Known rows, with every way that one mark hangs from another
[R [G T U X]]: [  3.0  -5.7 -37.4  -6.2  46.9 -10.2 -43.9  -0.1  -5.9  -2.2  -4.8 -23.3
 -37.6 -12.9  -8.0 -27.7  26.3 -23.0 -55.1   7.9  10.8  42.3]
[J N]: [ -0.9   1.4 -19.2  -1.4   0.6  18.2  21.0  -1.0  19.3  11.6   9.1   1.2
  -6.0   6.0  -1.5   5.6   2.6 -12.5  34.3   3.8  -0.8   0.4]
[X [G [T [V [D B] U]]]]: [-21.8 -21.4 -29.6 -25.1 -15.7 -15.5   3.9   7.5  58.7  -2.7  29.3   1.0
 -42.2  -1.3 -10.0  25.7  34.2  -9.2  19.5 -25.9  16.5  19.1]
[B N]: [ 12.3  -3.1 -22.9  12.4  -8.5   4.7 -12.5  -2.0   3.6  -6.5  -1.6  -8.1
 -16.5   8.3  -4.7  -0.1  -1.0  -3.3  20.7   8.0 -21.0   7.4]
[R [G T [U [V D]] X]]: [  2.0  16.7 -23.6  -2.2  50.7  -6.0 -44.2  -9.5   9.3   0.1  -6.4 -34.8
 -63.0  -2.6  -0.4 -36.2  42.4 -23.2 -50.0   5.6  14.2  31.3]
[X [G [U [V T]]]]: [ 19.7  19.7   1.8  11.9   4.2 -23.7 -23.5 -14.4  39.2 -14.9  12.4   7.0
  -9.1   7.5   8.6  23.0  29.9 -22.0 -30.6  -4.1  31.4 -11.3]
[D [B N] [V U]]: [ -0.5 -15.1 -21.0  -2.3  -9.1   7.6  -0.4  -9.2  25.4  -9.3   9.7  -4.3
 -31.3  17.3  -9.4  13.3  13.4  -8.0  39.6 -25.3   1.7   5.7]
[G [T V] U X]: [-25.0 -13.6   6.4  -6.1  30.7  -6.4  -9.1 -13.6  18.3 -18.4  10.7 -15.9
 -37.1  -8.9 -14.7 -10.5  23.9 -40.1 -48.3   9.0  -7.7  37.0]
[T [V [D B] U]]: [-19.7   0.2  14.0 -16.5 -12.2   2.4   3.1   0.8  41.9  -0.7  17.5  -4.5
 -47.5   5.1   2.5  12.0  17.8   5.4  34.0 -24.1   6.4  -6.9]
[R [G U X]]: [  6.0   2.2 -21.3  -0.5  34.3  -7.9 -43.5   1.9  -0.9  -4.1  -5.9 -27.5
 -33.8 -10.2   7.0 -21.0  13.1 -11.5 -42.7   9.0  14.2  23.8]
[R [G [T [V [D B]]] U X]]: [-14.1  -5.0 -29.2 -16.4  47.1 -15.2 -13.4   3.7  26.4  -0.2  27.0 -30.9
 -79.4 -20.1  -9.7 -14.9  40.1 -25.3 -34.1  -8.9  13.3  39.4]
[R [G T X]]: [  1.0  -5.4 -39.4 -10.4  36.7  -1.8 -23.7  10.0  -5.9   4.5 -11.9 -24.6
 -36.3 -16.1 -13.0 -15.2  18.9 -11.7 -40.0   1.8  10.6  35.7]
[R [G T [U V] X]]: [ 11.3   6.6 -25.0   7.2  54.6   0.0 -38.2 -19.9   4.4   4.6  -5.1 -29.6
 -39.2   3.6  -4.3 -20.8  30.9 -25.7 -64.7   9.3  16.8  36.2]
[X [G [T V] U]]: [ -5.3 -25.4 -22.8   3.0   0.6 -24.7  -4.4  -6.7  40.1  -5.9  28.1   6.0
  -8.4  -4.5  -7.3   8.5  21.2 -32.2 -38.5   2.8  -0.1  29.5]
[G [T [V [D B]]] U X]: [-39.1  -8.6  -3.2 -22.7  36.6 -10.0   7.2  -5.5  27.5 -20.2  33.6 -24.2
 -70.0 -14.9 -16.7  -6.2  40.9 -35.0 -20.2  -7.9   5.1  36.3]
[J [N B]]: [ -2.7   1.4 -11.0   2.7   3.1  22.2  28.5 -19.6   5.5  11.2  33.2   4.5
 -12.1  23.5 -16.7 -10.1   3.1 -18.0  52.1  -3.3  -3.4   4.6]
[X G]: [  1.8 -13.4 -26.3  -0.8 -14.3 -15.8  -0.2   9.6  21.4  -2.3  12.0   0.5
   9.9  -4.6   1.6  18.4   3.5  -1.9  -2.5   1.5  12.1   6.9]
[X [G U]]: [  1.9 -14.1 -26.3   3.6  -5.5 -21.8 -20.0   0.0  20.3 -10.5  19.4   1.3
   7.4  -2.0   6.3   7.7  11.3 -14.0 -18.4   5.9  13.7  14.5]
[X [G T]]: [ -2.6 -22.3 -42.4  -8.0  -3.8 -18.4   1.2   6.4  17.5  -1.6  11.7   3.5
   6.3  -7.0 -13.2  13.4  15.9 -15.1 -14.4  -0.4  10.1  25.5]
[G U]: [  0.6  -0.7   0.8   4.1   9.5  -6.7 -19.6  -9.9  -1.7  -8.6   7.7   2.0
  -2.7   3.4   4.3 -11.8   7.5 -11.4 -16.0   5.4   2.4   6.6]
[G [T [V [D [B N]]]] U X]: [-26.8 -12.4 -27.5 -10.6  28.7  -5.0  -4.5  -6.4  29.5 -27.8  32.4 -33.0
 -86.2  -6.6 -19.3  -6.3  40.1 -38.9  -0.8   0.4 -16.6  42.9]

Rows
[ -6.5  -2.7 -10.4  -4.3 -20.9   6.6  -8.0  -1.0  46.1  -8.8  16.4 -13.0
 -63.7  13.9  -2.9  13.8  17.0   3.1  53.8 -17.5 -14.5  -0.8] | [T [V [D [B N]] U]]
[ 12.1   6.8 -12.8  -1.9   3.9  -7.2  14.5   0.4  23.9 -18.0  18.1   3.1
 -41.3  -2.4 -15.0  18.8  22.0 -19.6  23.8 -29.5   8.9  -8.5] | [D [B N] [V T]]
[ 11.3  29.9   1.7   2.8  -0.3 -28.8 -30.7  -4.5  46.5 -18.2  11.9   1.5
 -33.9   1.5  12.1   7.7  41.4 -19.1 -14.0  -8.0  27.2 -14.2] | [X [G [U [V D T]]]]
[ -1.7  31.3  18.3 -20.4 -15.5  -7.7 -43.1  11.2  21.8 -19.4 -18.9  11.3
 -45.8   0.3   5.2  -6.5  28.9   4.7  27.7 -23.8  15.7 -24.7] | [V D T U]
[  0.1  10.0   9.7 -13.2  11.9 -12.0  27.9   1.2  21.8 -11.3  20.0  13.5
 -24.1 -10.9 -10.0  18.9  23.6 -17.2   5.2 -36.7  30.5 -15.2] | [D B [V T]]
[ -7.2  -5.8 -40.3  -6.7  20.3 -19.5   2.1 -13.5  38.4  -4.1  40.1 -11.1
 -29.5   4.8  -5.6  11.5  43.9 -24.2 -13.7  -9.2  28.1  25.3] | [X [G T [U [V [D B]]]]]
[  0.9  10.0 -10.3   7.4  -1.6 -20.0 -21.1  -8.5  37.9  -6.1  17.5 -10.0
 -18.8   9.4  15.7   0.3  27.7 -13.9 -14.0   4.2  15.0   3.2] | [X [G [U [V D]]]]
[-34.4  -3.7   8.4 -15.0  26.2 -13.9 -16.2  -3.6  23.5 -22.2  12.7 -21.3
 -63.2 -12.7 -10.6 -24.6  34.7 -37.6 -33.7   5.1 -10.2  34.7] | [G [T [V D]] U X]
[  6.1  22.1 -16.2 -15.8 -14.4  -0.8 -34.1   8.5  28.7 -22.9   3.1  -1.9
 -69.5   7.8  -4.7  12.9  34.2   4.8  61.1 -27.1   9.4 -14.8] | [V [D [B N]] T U]
[  4.6  38.0  17.5  -8.2  14.8  -2.3  11.8  -5.9  28.3  -4.6  16.3  -2.9
 -48.1   1.4   0.1  17.8  34.5  -3.6  17.2 -26.2  29.1 -26.2] | [U [V [D B] T]]
[ -3.0  10.7 -35.8  -8.8  60.3  -3.7 -21.9 -11.2  14.6   3.8  17.0 -38.8
 -70.7  -4.3  -5.3 -17.1  47.4 -21.1 -37.2  -5.8  28.1  35.4] | [R [G T [U [V [D B]]] X]]
[  2.3 -13.6 -26.6   3.3   2.8   1.3  24.2  -6.7  17.3  -5.4  22.7  -8.8
 -25.5   5.3 -12.7  10.3   8.9 -15.4  25.2 -18.0  -3.6   9.1] | [D [B N] V]
[-10.5 -11.6   9.2  -7.9  -6.8   3.1 -10.4 -10.4  26.6   1.4  -4.0   8.0
 -21.4   9.8 -10.5   2.5  14.2 -11.6  -7.6 -11.3  -7.1  12.6] | [G [T [V U]]]
[-10.7  10.7  17.4   7.7  32.3   3.7 -17.4 -27.2  12.8 -14.8   1.5 -28.0
 -24.5   9.3   4.1  -3.5  19.4 -24.9 -38.2  13.0  10.3  13.5] | [G [U V] X]
[ -3.8   8.9  14.6 -20.1  -0.3  -5.4   1.9  -3.1  30.4 -14.8   5.5  16.6
 -31.0   1.9  -7.5  19.3  26.7  -8.9  19.2 -45.1  36.2 -19.3] | [D B [V T U]]
[-14.9   2.2 -32.6  -3.9  41.9   3.3 -12.6 -22.1  19.3 -22.2  22.2 -42.1
 -76.1   9.0 -17.5  -8.1  47.8 -34.8  -1.4   3.3  -1.8  39.5] | [G T [U [V [D [B N]]]] X]
[ -7.3  25.2   8.1 -28.1  -4.7  -5.5 -20.3   8.7  24.7 -16.8   5.2   7.9
 -53.0  -2.5   0.2  12.8  35.2   6.6  42.3 -35.3  29.6 -22.3] | [V [D B] T U]
[  4.8  -9.9 -62.7   4.5  12.4 -15.2 -10.1 -14.9  40.6  -9.8  39.8 -19.7
 -45.7  12.9  -9.8  11.6  44.5 -26.7   7.6  -2.0   6.2  31.9] | [X [G T [U [V [D [B N]]]]]]
[-18.0  -1.8   7.6 -17.1  -9.3  -1.7 -17.5   0.1  32.3  -2.5  -5.0   4.2
 -45.7   4.3  -6.2 -12.5  24.9  -8.3   7.0 -15.0  -9.7  10.1] | [G [T [V D U]]]
